What can hang from each mark:
funo: pepub vebizap vovi
seru: pulomen sino
bubefen: gupir pokad
pepub: funo
kogo: seru
pulomen: vovi
gupir: sanedur
retataz: funo
pokad: bubefen
sino: seru
danu: funo
vovi: funo pulomen
sanedur: gifazub gupir retataz
fugara: funo
gifazub: sanedur

Each row was made from one small tree. The marks that hang from a mark follow it in brackets, in alphabetical order. Every link used is in the known rows. Write each row's tree.
Known rows:
pepub(funo(vovi)): [-13  -8 -20  10  -6  33  -3   3 -22  -2  11  -8 -28   6 -10 -12 -11 -15
   7  22  21  41 -26   3  18   4  -7  -8   8  13   4  21   4  11  -8   1
  29 -13]
gifazub(sanedur(retataz(funo(pepub vebizap vovi)))): [-39 -14  -2  11   5  33   8  -9  -9   8   3   1 -10  12  -4  -9 -26 -13
   8  43  28  47 -23 -11  30   2  -5  12  31   8  15  44   5  20 -10 -10
  31  -5]
bubefen(gupir(sanedur(gifazub retataz)) pokad): [-34  11 -25  44  23  24  15   3   5   2   6  -1 -43  16   0  -8 -20   0
 -13  22 -10  33  -7 -32  15  17  -3  -5   0  40   7  15  -2   6 -12 -22
  66   4]
vovi(funo(pepub) pulomen): [-44   7 -15   2 -18  31  -2  -5 -33  24  10   0 -13   6   6   2 -11  -7
   7  12  28  34 -28 -10  12  -1  15  16 -13  10 -13  31 -15  10 -44  -1
  27  -3]
bubefen(gupir(sanedur(gifazub retataz(funo(vebizap))))): [-44   5 -20  49  23  26  16   2  -7  14  17  -4 -32   2  12  -1 -21  -8
 -12  42  12  37  -5 -24  18  15   4   1   6  28   3  31  11  19  -5 -18
  57  -5]
vovi(funo(pepub vebizap)): [-42   4 -16  15 -15  29  -9  -7 -18   9  17   2  -2  -3   7  -3  -4   2
   1  22  32  23 -26  -7  14  12  10  11  -6   8  -2  41   3  16 -23   2
  15  -3]
danu(funo(pepub vebizap vovi)): [-29   1 -13  17  -9  39 -18  -9 -21  -5  26   3  -3  11   1  -3  -2  -8
   3  29  35  30 -26  -2  33  11  -1  18  14   1   0  27  18  15 -12  -3
  31  -3]
sino(seru(pulomen(vovi(funo(pepub vebizap))))): [-47  13 -28  13  -9  24 -23  -2 -26  19   6   5  -9 -15 -10  18   9  -6
  13  18  33  36 -27 -12  41  12  32  14  -3  24 -10  21 -27  32 -32   5
  16  -7]
pokad(bubefen): [-14  -2  -9  13 -18  14   8  14 -11   5   3   4 -21  11   9   3 -19  -9
   7  22  11  37 -16  -8   5   7  -1 -11  -3  31   6  21  -4   2 -26   9
  34 -13]
sanedur(gupir): [-17   1 -18  22  -8  11   0   7 -14  -1  31 -10 -18   4   9  -1 -17 -21
   5  10   5  21 -19  -9  16  21  12 -12  -5  13   6  16  15  -1 -22  -3
  32  -1]
gupir(sanedur(gifazub retataz(funo(vovi(pulomen))))): [-49   0 -14  33  19  28  28  13 -29  27  25  -5 -40  22   8   2 -25 -21
  -3  51  24  57 -18  -8  23 -11   4  -2  21  22  -8  27  -7  21 -20 -18
  58  -9]
sino(seru): [-25   6 -16  11  -1  19   0  11 -13   5   8  -9 -12   2  -4   7 -14 -16
  14  13   8  31 -19 -13  12  15  10 -18  -4  26  18   1 -10  15 -12   1
  39  -3]
pulomen(vovi): [-24  11 -16  30 -13  15  -7  14 -18   7  16 -10 -30   2  -2   3  -7  -5
  26  13   4  22 -25  -5  21  -4  11   1 -14  22   8  19 -15   0 -25  -2
  33  -7]
pokad(bubefen(gupir(sanedur(gifazub retataz)))): [-22   4 -14  27  15  22  22  14 -14  14  -1   9 -40  18   6  -7 -24  -9
  -1  33   4  46 -13 -33   1  15  -9 -14  15  44   6  15   1  12 -23 -10
  61  -7]
bubefen(gupir(sanedur(gifazub)) pokad): [-28  13 -33  42  11  27  15   3   2  -4  11  -2 -44  16   9  -2 -20   2
 -16  20  -2  37  -7 -27   9  14  -4  -6 -13  41   9  15   3  -7 -12 -16
  51  -3]
seru(sino): [-16  -1 -13  22  -5  11   1  12  -5   8   8  -2 -13   6   9   2 -17 -10
   5   8   6  27 -15  -9  21   4   8 -15 -19  24   4  16 -17  -1 -20 -14
  39 -12]
gupir(sanedur(retataz)): [-29   2  -5  37  17  13   6   8  -9   2  19 -10 -29   4  -7   1 -17  -7
   1  23  13  20 -12 -18  15   7  -7 -15   6  16   8  23  -2  14 -16 -16
  57   3]
danu(funo(pepub vovi(pulomen))): [-35   7 -15   4 -11  37  -9  -6 -33  10  20   0 -12  25   0   1 -13 -18
  12  15  29  39 -26  -2  32  -6   4  27   5   4  -5  20  -1   9 -35  -6
  43  -5]
fugara(funo(vebizap)): [-33   5 -14  27 -12  18   6   0 -19 -10  27  -1 -12  -9  -5   6  -1 -15
   2  25  27  25 -11  -5   9  14  22  -7 -16  13   8  17   9  15  -7  10
  45  -4]
pokad(bubefen(gupir(sanedur(gifazub retataz(funo))))): [-28  -1 -16  31  15  27  29  15 -11  24  -1   7 -45  13  14   5 -37  -8
  -9  35   7  48 -11 -25   8   9  -6   4  13  42   6  23  -1  20 -19 -14
  59 -11]
seru(pulomen(vovi(funo)) sino): [-27   1 -24  31  -4  15  -3  15 -14  23   6   7 -28  -6   3  17  -7 -13
  14   9  17  28 -24  -2  36  -4  31   2 -31  27 -15  23 -51  10 -45 -14
  28 -10]
seru(pulomen(vovi(funo(pepub))) sino): [-25   4 -24  16 -13  24 -14   8 -18  29  -1  10 -22  -4  -2  13  -9  -4
   7   5  24  34 -28  -7  44  -5  27  15 -23  22 -17  27 -45  17 -51 -18
  22 -12]
gupir(sanedur(gifazub retataz)): [-36   3 -13  35  17  17  20  18 -20  11  26  -6 -37  17   4  -8 -20  -5
   2  37  11  34 -16 -18   9   5  -1 -27  18  27   5  16   7  23 -12 -22
  56   0]
retataz(funo(pepub vebizap vovi(pulomen))): [-46   1 -12  14 -15  28  -9  -8 -26  25  12  -4  -5  10  13   5 -10 -17
  -5  34  36  57 -20  -3  37  -6  12  27   6   8  -8  41  -1   9 -23   2
  24 -17]
seru(pulomen(vovi(funo(pepub vebizap))) sino): [-36   4 -26  23 -14  17 -23   1 -19  25   4  14  -9 -11   1  11   5  -5
   6  14  32  36 -22  -8  49   0  32  15 -19  20 -21  38 -37  16 -44 -12
  15 -13]
pepub(funo(vebizap)): [-25   2 -22  19 -16  21 -13  -3 -21  -4  15  -5 -12 -12  -5  -8   0  -3
   5  23  24  27 -12  -5  17  13   2  -9   0  15   2  32  15  14  -1   4
  28  -7]
gifazub(sanedur(gupir retataz(funo(pepub vebizap)))): [-39 -10  -9  13  -2  19   0  -8 -10   3  18   4  -8   1  -3  -5 -26 -11
   5  26  20  30 -14 -20  33  22   9  10  23   3  14  40  25  21 -12 -16
  33   4]
gifazub(sanedur(gupir retataz(funo))): [-30 -14  -7  20   6  16  19   5  -7   1  19  -2 -25   6  -2   1 -38 -24
  12  21   3  19 -13 -13  19  16   9  -4  10   8  17  28  13  11 -17 -18
  46   7]
seru(pulomen(vovi(funo(vebizap))) sino): [-38   3 -25  37  -8   7 -10   5 -12  21   9  12 -14 -14   4  13   6 -12
  10  19  25  28 -20  -1  42   1  36   2 -26  25 -18  34 -40  10 -39  -4
  22 -12]
bubefen(pokad): [-26   6 -17  30 -10  18  -1   3   6  -6  11  -8 -20   8   4   3 -16  -3
  -2  10  -5  24 -13  -8  20   7   7  -2 -15  26   9  21  -4  -5 -15  -4
  38   2]
danu(funo(pepub vebizap vovi(pulomen))): [-47   9 -18  12 -13  31 -19 -14 -37   5  23   5   4  14   2  -2   2 -17
   8  27  37  42 -22  -2  37   4   9  23   9   4 -11  28   6   9 -28   1
  36  -5]
pepub(funo(vebizap vovi(pulomen))): [-35   0 -22  13 -13  22 -10  -8 -36   7  13  -4  -9   2  -7 -12   4 -18
   9  33  33  52 -16   5  27   3   8  -1  11  13  -8  34   1   8 -13  12
  31 -13]
kogo(seru(pulomen(vovi(funo(vebizap))) sino)): [-46   5 -19  43  -6   3 -12  11 -15  14   3   2  -9  -6   9  15  11 -27
  15  19  23  22 -23  -9  59   2  41   6 -19  29 -23  42 -45  14 -29  -7
  24 -15]
fugara(funo): [-26   3 -13  21  -9  26  14   8 -19  -7  22  -5 -25   0  -6   8 -14 -16
   5  17  18  23 -14  -5   3   8  20  -5 -19  12   9   8   4  16 -16   3
  48  -1]
funo(pepub vebizap vovi(pulomen)): [-41   8 -14   9 -13  21 -14 -11 -32  15  11  -3  -1  14   4  -9   2 -18
   4  28  33  60 -21  -5  30  -2   9   8   9  11 -10  32  -4   3 -25   6
  24 -13]

Write each row's tree:
[-33 -11   0   7  -1  34  11   2  -7  12  -3  -2 -25  10  -2   2 -39  -7
  13  20  16  30 -19 -17  18   1  -2  11  10  12  17  29   2  21 -18 -23
  41   0] | gifazub(sanedur(retataz(funo(pepub))))
[-55   8 -18   9 -22  23 -13 -11 -34  19  14   4  -1   0   8   0   3  -5
   6  22  36  35 -22  -9  16   2  17  15  -9   9 -13  39  -7  10 -38   6
  19  -2] | vovi(funo(pepub vebizap) pulomen)
[-45   0 -18  17  -4  16   1   8 -20  18  31   2  -9   2  15  -6 -23 -12
 -13  35  13  36 -19 -15  33  21  22   8  26   8  -5  29  33  34 -11 -15
  33  -3] | sanedur(gifazub gupir retataz(funo(pepub vebizap)))
[-30   6 -16  38  15  37  -4 -11  14   6  -5  -7 -33   3  -5  10 -36   7
 -27  11   4  29  -5 -31  34  16 -13  41   0  20   6  31  -5   9 -16 -27
  57   0] | bubefen(gupir(sanedur(retataz(funo(pepub)))) pokad)
[-34  -7 -13  36  23  32  28  19 -17  19  28  -5 -43  19   6  -2 -32 -15
  -8  53  19  47 -24  -8  20  -3  -5  -9  24  19   2  26   6  27  -5 -23
  52 -10] | gupir(sanedur(gifazub retataz(funo(vovi))))
[-27 -10  -9   6  -2  26   8  -3 -11   9  13   3 -19   8  -3  -1 -42 -14
   7  15  14  26 -20 -18  27  16   4  11  18   3  17  29  16  20 -23 -21
  38   6] | gifazub(sanedur(gupir retataz(funo(pepub))))
[-29   1 -16  21   3   7  15  20 -22   8  32  -3 -23  13   8 -13 -21 -22
   9  25  -7  28 -24 -14  14  19  20 -25  14  18   4  11  21  20 -16 -13
  47   3] | sanedur(gifazub gupir retataz)
[-36  -3 -17  26   3  16  19  21 -14  15  32  -4 -26   8  17   0 -33 -21
  -1  31  -2  28 -18 -10  20  15  22  -5  12  16   1  19  21  26 -15 -16
  48   0] | sanedur(gifazub gupir retataz(funo))
[-36   2 -13  20 -15  28 -10  -4 -13  15  14  -5  -6  -4  15   7 -16  -1
  -8  23  26  34 -16  -6  28   7   7  20  -4   8   2  38  13  19  -9  -5
  23 -11] | retataz(funo(pepub vebizap))
[-25   0 -22   5 -12  28  -4   1 -34  10  11  -7 -24   8  -7  -7  -9 -20
  13  20  22  51 -21   3  20  -4   3  -1   6  14  -6  21  -8   7 -22   5
  37 -11] | pepub(funo(vovi(pulomen)))
[-30   5 -12   1 -11  27  -6  -2 -33  17   7  -9 -15  21   6  -6 -10 -17
   7  21  24  58 -26  -7  26  -7   6   9   7  12  -4  26 -10   3 -35  -3
  31 -11] | funo(pepub vovi(pulomen))
[-10   5 -19  29   7  23   8   1  -7   5  -2   3 -35  10   2   5 -20  -5
  -3  18  13  42  -8 -27   4  16 -17  -5  -6  35  11  21  -6  -7 -28  -1
  44 -11] | pokad(bubefen(gupir(sanedur)))
[-39  -1 -14  39  18  25  26  20 -14  20  27  -5 -43   9  10   5 -31  -9
  -9  37  17  33 -14 -12  16   1   0  -9  11  24   3  22   8  28  -9 -25
  54  -5] | gupir(sanedur(gifazub retataz(funo)))
[-16   6 -22  29  -3   3  -8  18 -11  22   0   2 -26   1   4  17  -9 -15
  14   3   8  38 -18  -7  41  -5  27  -8 -27  34  -7  15 -43   4 -38 -16
  35 -14] | seru(pulomen(vovi) sino)
[-22  -2 -10  36  15  24  14   5   2  17  -6   2 -38   2   3  14 -37  -7
 -11  25   8  35  -8 -27  15  15 -12  15   3  31   7  30  -9  11 -24 -11
  57  -9] | pokad(bubefen(gupir(sanedur(retataz(funo)))))
[-41   9 -18  25 -18  26 -19  -2 -24  12  20   3 -14  -7  -4  -1   3   5
  15  22  26  22 -35  -6  26   0  14  23  -8  12  -4  41 -10  13 -33   0
  13  -4] | pulomen(vovi(funo(pepub vebizap)))
[-26   2 -11  14  -7  26 -13  -7 -16   4  14  -2  -3  11   4 -12  -1 -10
   0  31  28  47 -27  -6  29   7   0   1  14   9   4  31   8   9 -12   4
  19 -13] | funo(pepub vebizap vovi)
[-43   7 -20  40 -13  17 -10   5 -21   6  25   2 -19 -10  -1   1   4  -3
  21  25  17  16 -30   2  22   1  17  10 -16  14  -4  38 -14   7 -27   6
  22  -3] | pulomen(vovi(funo(vebizap)))
[-37  -1 -12  20  -7  27   9   5 -24  20  15 -11 -21  14  16  11 -22 -26
   4  28  18  50 -19   6  24 -12  11  14  -6  16  -4  29 -13   2 -27   1
  36 -14] | retataz(funo(vovi(pulomen)))
[-47  -5 -16  43  22  27  21   9 -16  15  31  -2 -30  11   9  -4 -19 -14
 -12  62  29  48 -17  -5  28   2   1  -6  28  19   1  35  12  27   1 -16
  46 -12] | gupir(sanedur(gifazub retataz(funo(vebizap vovi))))
[-40  -4  -9  25   3  24  24  25 -12  21  18  -5 -28  11  18   3 -32 -12
   1  33   0  30 -21  -5  10  -2  13  -7   5  27   1  21   7  28 -12 -17
  50  -4] | sanedur(gifazub retataz(funo))
[-30  -6 -13  20  11  21  22  20 -17  13  33  -2 -29  18  13  -9 -31 -32
  -4  42   2  42 -30  -3  27  11  15  -6  26  12   1  19  16  26 -12 -15
  43  -4] | sanedur(gifazub gupir retataz(funo(vovi)))
[-17   2 -10  31  16  17   9   2  -5   6  -8   3 -34   9  -5   0 -26  -4
   0  22   7  36 -10 -31   9  18 -17  -2   9  35  10  24  -9   7 -26  -6
  60  -5] | pokad(bubefen(gupir(sanedur(retataz))))
[-34   5 -14  14 -19  26  -5  -4 -24  -4  18   2  -8  -6  -9   1  -4  -8
  -6  20  35  30 -16  -9  14  15  20   7  -5   9   6  22  14  20 -11   6
  35  -7] | fugara(funo(pepub vebizap))
[-24  -9  -7  11   4  27  -2   4 -13  12  22  -8 -14  11   0  -3 -33 -22
  -7  27  15  37 -32  -7  43  14   4  22  27  -3   4  27  11  23 -19 -14
  34  -5] | sanedur(gupir retataz(funo(pepub vovi)))
[-34  -3 -10  44  14  21  11   9  -4  12  23  -9 -34  -2   0  13 -33  -5
  -6  27  17  23 -11 -13  22   5  -6   2   5  13   7  30  -1  22 -12 -21
  55  -2] | gupir(sanedur(retataz(funo)))
[-15   6 -25  26   8  26  22  11 -16  11   3  10 -44  20  14  -4 -22  -6
  -2  29  13  52 -12 -28  -1  13 -11 -17   0  45   5  18   4   2 -23  -4
  45 -14] | pokad(bubefen(gupir(sanedur(gifazub))))
[-31  -7 -12   8   7  30  11  15 -22  19  28  -1 -23  21   9 -13 -34 -24
  -9  38  10  48 -36 -10  33  10  11   9  34   5   0  23  22  34 -15 -21
  36  -6] | sanedur(gifazub gupir retataz(funo(pepub vovi)))
[-41   6 -13  22  -9  11  -2  -5 -26   8  18  -7  -6  14   9  -7   3 -26
  10  36  25  51 -18  -1  23  -1  14  -6   0  20  -6  31  -6  -5 -22  13
  34  -9] | funo(vebizap vovi(pulomen))
[-46  -3 -17  32  -1   8  13  13 -16  12  38   1 -14   0  17  -4 -21 -19
  -3  42   6  29 -15 -11  24  20  24  -6  17  13  -2  28  27  26  -4 -10
  43   1] | sanedur(gifazub gupir retataz(funo(vebizap)))
[-28 -16   1  16  12  32  26   6  -2   5   4  -4 -30  17  -3  -4 -35 -23
  18  37  11  38 -23  -7  17  -3  -4  -2  16  15  20  29  -9  12 -13 -14
  44  -3] | gifazub(sanedur(retataz(funo(vovi))))
[-40   6 -26  50  21  29  19   4  10   9   7  -4 -46   9   8   4 -36   0
 -21  26  -7  32  -6 -25  19  11  -1  11  -3  36   6  22   0  11  -8 -25
  67   0] | bubefen(gupir(sanedur(gifazub retataz(funo))) pokad)
[-39   2 -15  27  11  34  16  13 -20  24  21  -3 -34  13   9   2 -35   0
 -15  33  26  41 -20 -18  20   0  -2   7  21  15   2  26  14  36 -15 -31
  49  -6] | gupir(sanedur(gifazub retataz(funo(pepub))))
[-25 -11  -9  24  10  20   7   9  -6   4  27  -8 -19   7   4  -1 -31 -30
  -1  28   5  29 -25  -2  33  14   9   9  16   3   7  24   9  18 -14  -9
  41  -2] | sanedur(gupir retataz(funo(vovi)))
[-43  -9  -2  15  -2  26   4  -8  -9   9   4   0 -11   3   0  -1 -27  -4
   7  32  22  32 -14 -17  21   6   2  11  15  11  15  42  10  22 -11 -15
  36  -1] | gifazub(sanedur(retataz(funo(pepub vebizap))))
[-31   2 -16  31  -4  34  -6  -5 -14 -14  32   3  -4   9   5   0   1 -16
  11  32  24  23 -24   5  29  10   1   4   3   7   3  25  12   6  -8   5
  39  -2] | danu(funo(vebizap vovi))
[-34 -16  -8  24  11  20  12  -3  -6  -5  27   2 -15   6   0  -8 -23 -32
  10  44  19  34 -20  -8  28  17   7  -1  25   5  16  38  18  10  -8  -4
  35   0] | gifazub(sanedur(gupir retataz(funo(vebizap vovi))))
[-23 -16  -6   4   8  31   9  -4 -13   5  15   0 -24  18  -6  -7 -38 -23
   8  28  17  41 -27 -12  35  13   1  13  33  -1  18  29  12  16 -20 -20
  34  -1] | gifazub(sanedur(gupir retataz(funo(pepub vovi))))
[-50   2 -17  47  15  18  17  12 -14  16  30  -2 -29   2  11   2 -20  -6
 -12  47  22  35 -10 -13  20   6   4  -9  15  20   0  35  15  28  -2 -17
  51  -7] | gupir(sanedur(gifazub retataz(funo(vebizap))))
[-38  -1  -9  12  -3  31  13  20 -17  26  10  -6 -24  14  14   0 -34  -5
  -4  32   7  40 -24  -9  19  -1  11   7  14  21  -2  25  10  36 -16 -22
  44  -5] | sanedur(gifazub retataz(funo(pepub)))
[-41  -2 -12  25  -5  13 -12  -2 -12  10  25  -1   1  -8   4  -1 -24 -12
  -9  23  18  24 -17 -15  40  24  14  20  18  -1  -1  38  24  26 -11 -11
  33   0] | sanedur(gupir retataz(funo(pepub vebizap)))
[-58   8 -18  22 -17  16   0  -6 -27  13  21  -1  -7  -4  10   1   4 -12
  11  26  29  27 -16  -2   9   6  20   2 -18  17 -12  38 -12   5 -33  12
  28   1] | vovi(funo(vebizap) pulomen)
[-39  -7 -11  49  22  23   5  -1  -6   5  25  -7 -23   2   0   5 -18 -14
 -11  49  30  37 -15  -7  33   5 -10   4  21   7   5  38   1  20  -4 -11
  46  -9] | gupir(sanedur(retataz(funo(vebizap vovi))))
